Every row comes from one small tree of marks. The marks that hang from a mark follow it in brackets, in the order of their numbers. Every link used is in the known rows. Which tree was each row made from?
In the rows, zero is written as 128.
Known rows
J490(J79(J849(J162)) J791): [136 177  89 156  90 190 168 118 107 159 124 173 117  86 100 124 139 139
 142  77 118 113  63]
J44(J79(J490(J162)) J791): [169  92 123 121 107 108  69  94  96 139  82 135  71 104 157 102 132  63
 136 120 168 118 160]
J79(J849): [ 94 120 106 145 140 155 141 158  67 110  72  81 149 179 127 121 111 121
 139 103  81 105 111]
J490(J79 J791): [131 135 104 193 142 164 138 116 116  93 122 180 105  89 133 130 145 121
 112  95 136 156 113]
J849(J79(J490) J162(J44)): [163 152 139  46 131 123 124 147 172 122 141 179 120 151 155 110 169 150
  97 184 150 129 145]
J849(J79(J490(J162))): [171 103 141  96 112 132 117 130 116 115 106 170  87 105 208 106 113  99
 108 143 151  95 153]
J44(J79 J791): [118  90 111 145 158 107  68 109  95  80  67 104  82 148 110 101 140  94
 140 159 141 173 141]
J849(J79(J490) J162(J44) J791): [175 189 166  48 136  89 122 111 197 125 177 183 118 133 161 130 151 145
 103 202 166 142 146]
J79(J849(J162)): [122 144 104 104 115 162 148 136  83 139  73  96 139 163 116 113 136 124
 170 116  91 107  96]
J44(J79(J490 J849) J791): [121 109  98 123 128 105 109 149  69 145  62  91  98 161 110 124 132 103
 106  84 126  99 116]
J44(J79(J490(J162) J849) J791): [150 100 110 130  86 130 107 119  72 173  80 115  90 115 134 107 101  83
 134  87 138  82 125]
J44(J791): [118 114 110 158 163 138 103 103  93  69  77  84 113 152 130 127 134 118
 159 132 125 164 175]
J44(J79(J849(J162 J791))): [125 160 137  98 110  99 117  99 114 167  89 118 110 140 103 113 118  99
 158 165 118 131  66]
J79(J490(J162(J44) J791) J849): [154 154 129 162  96 162 175 132 131 197 162 144 169 107 146 151 109 150
 130  74 131  87 121]
J79(J490 J849): [120 126 101 119 129 129 154 176  67 137  71  92 145 184 142 139 131 117
 106  67  95  76 122]
J849(J79): [120 106 126 120 167 128 114 140 111  51  90 142 100 155 163 107 124 122
 109 174 126 147 133]
J490(J79 J162(J44 J849) J791): [114 107 122 204 116 199 149 114 170 125 215 177 146  39 111 126 118 153
 132 107 131 155 132]
J44(J79(J490(J162 J791) J849)): [151 111 117 159  78 119 141 122  96 211 100 157 104  89 146 129 101  97
 120  69 155  77  80]
J79(J490(J791) J849): [133 147 109 167 123 129 179 155  87 160 101 120 139 139 140 170 130 143
 111  36 129  89 103]
J849(J162): [139 132 118  94 127 147 114 107 108 107  75 117 125 153 141 110 161 111
 165 154 120 147 130]
J79(J490 J849(J162(J44) J791)): [150 204 140  75 112 118 155 126 151 181 150 116 166 160 122 145 139 148
 133 132 115  98 120]
J79(J490(J162(J44)) J849(J791)): [152 168 151 122 105 133 145 117 137 181 167 121 163 130 158 145  89 123
 136 114 115  86 143]
J490(J162(J849(J791))): [116 104 150 154 121 124 126  96 131 112 154  98 136  87 149 136  76 108
 183 137 116 143 157]

Write each row's tree
[166 172 157  52 130  67  94 101 180 162 138 162 122 144 132 119 169 105
 115 193 164 147 121] | J849(J162(J44(J79(J490))) J791)
[154 172 105 127  85 134 180 129 106 193  99 135 133 125 125 156 150 147
 140  51 138  81  87] | J79(J490(J791) J849(J162))
[138  72 129 164  97 100 130 127 131 171 133 155 104  62 136 142 122 108
 125  77 170 111 114] | J44(J79(J490(J162(J849) J791)))
[107 111 155 112 154  60 105 146 173 125 173 120 147 144 109 143 143 134
  86 155 140 148 135] | J162(J44(J79(J490)) J849(J791))
[ 92 109 149 136 163  96 127 137 149  59 155 116 112 123 133 141  92 146
 119 171 123 159 137] | J162(J849(J79 J791))
[104  85 141 146 134 171 108 126 172  69 193 122 125  92 115 110  94 167
 146 179 133 163 185] | J490(J162(J44(J791) J849(J79)))
[111 163 115  98 127 178 147 146 122 145 120 104 170 181  97 107 146 159
 157 150  88 124 108] | J79(J849(J162(J44)))
[ 83 112 121 133 154 137 113 167 114 131 106 107 149 185  95  91 127 130
 112 163  91 131  93] | J162(J44(J79(J849)))
[155 131 128 142 139 103 146 137 131 103 120 182  94 114 170 156 138 145
  89 113 172 122 122] | J849(J79(J490(J791)))
[ 84 127 149 148 170 112 129 131 169  79 182  90 178 148 106 152 121 160
 136 163 106 177 156] | J162(J44 J849(J791))
[136 133 123  98 140 129  74  91 157 119 112 127 110 144  87  87 173 126
 154 197 149 185 143] | J849(J162(J44(J79 J791)))
[118 200 141  99 125 138 149 108 146 153 152 107 170 160 102 131 122 148
 168 166 100 137 110] | J79(J849(J162(J44) J791))
[ 96  87 118 123 152  99  99 154 151 103 144  97 132 148  85 131 160 146
  95 127 142 150 164] | J162(J44(J79(J490) J791) J849)
[114 114 136 149 148 115 161 172 185 104 199 161 139 113 124 160 143 200
  72 121 154 138 142] | J162(J44 J849(J79(J490(J791))))
[ 70  66 127 137 170 118  97 165 149  88 137 104 153 160  83 103 150 142
 112 178 106 167 125] | J162(J44(J79) J849)
[142  93 128 170  96 136 156 119 129 151 149 131 132  65 152 167 118 128
 145  51 155 109 144] | J79(J490(J162(J849) J791))
[139 152 132 159  99 183 136  96  99 148 143 151 116  81 150 111  68  85
 148 109  98  97 109] | J490(J79(J849(J791)) J162)
[ 77  74 118 157 167 122  84 140 150  75 142  83 137 150  63 114 146 153
 126 169 121 186 156] | J162(J44(J79 J791) J849)
[119 117 155 112 147  72 132 153 149  82 156 130 109 124 152 158 111 144
  88 132 139 124 148] | J162(J849(J79(J490) J791))
[115 125 153 160 129 174 121 103 174 109 219 153 148  66 124 121  98 124
 135 149 109 158 154] | J490(J79 J162(J44 J849(J791)))
[154 190 135  81  99 105 158 119 110 174 106 111 134 153 144 148 131 115
 143  96 120  86 108] | J79(J490 J849(J162 J791))
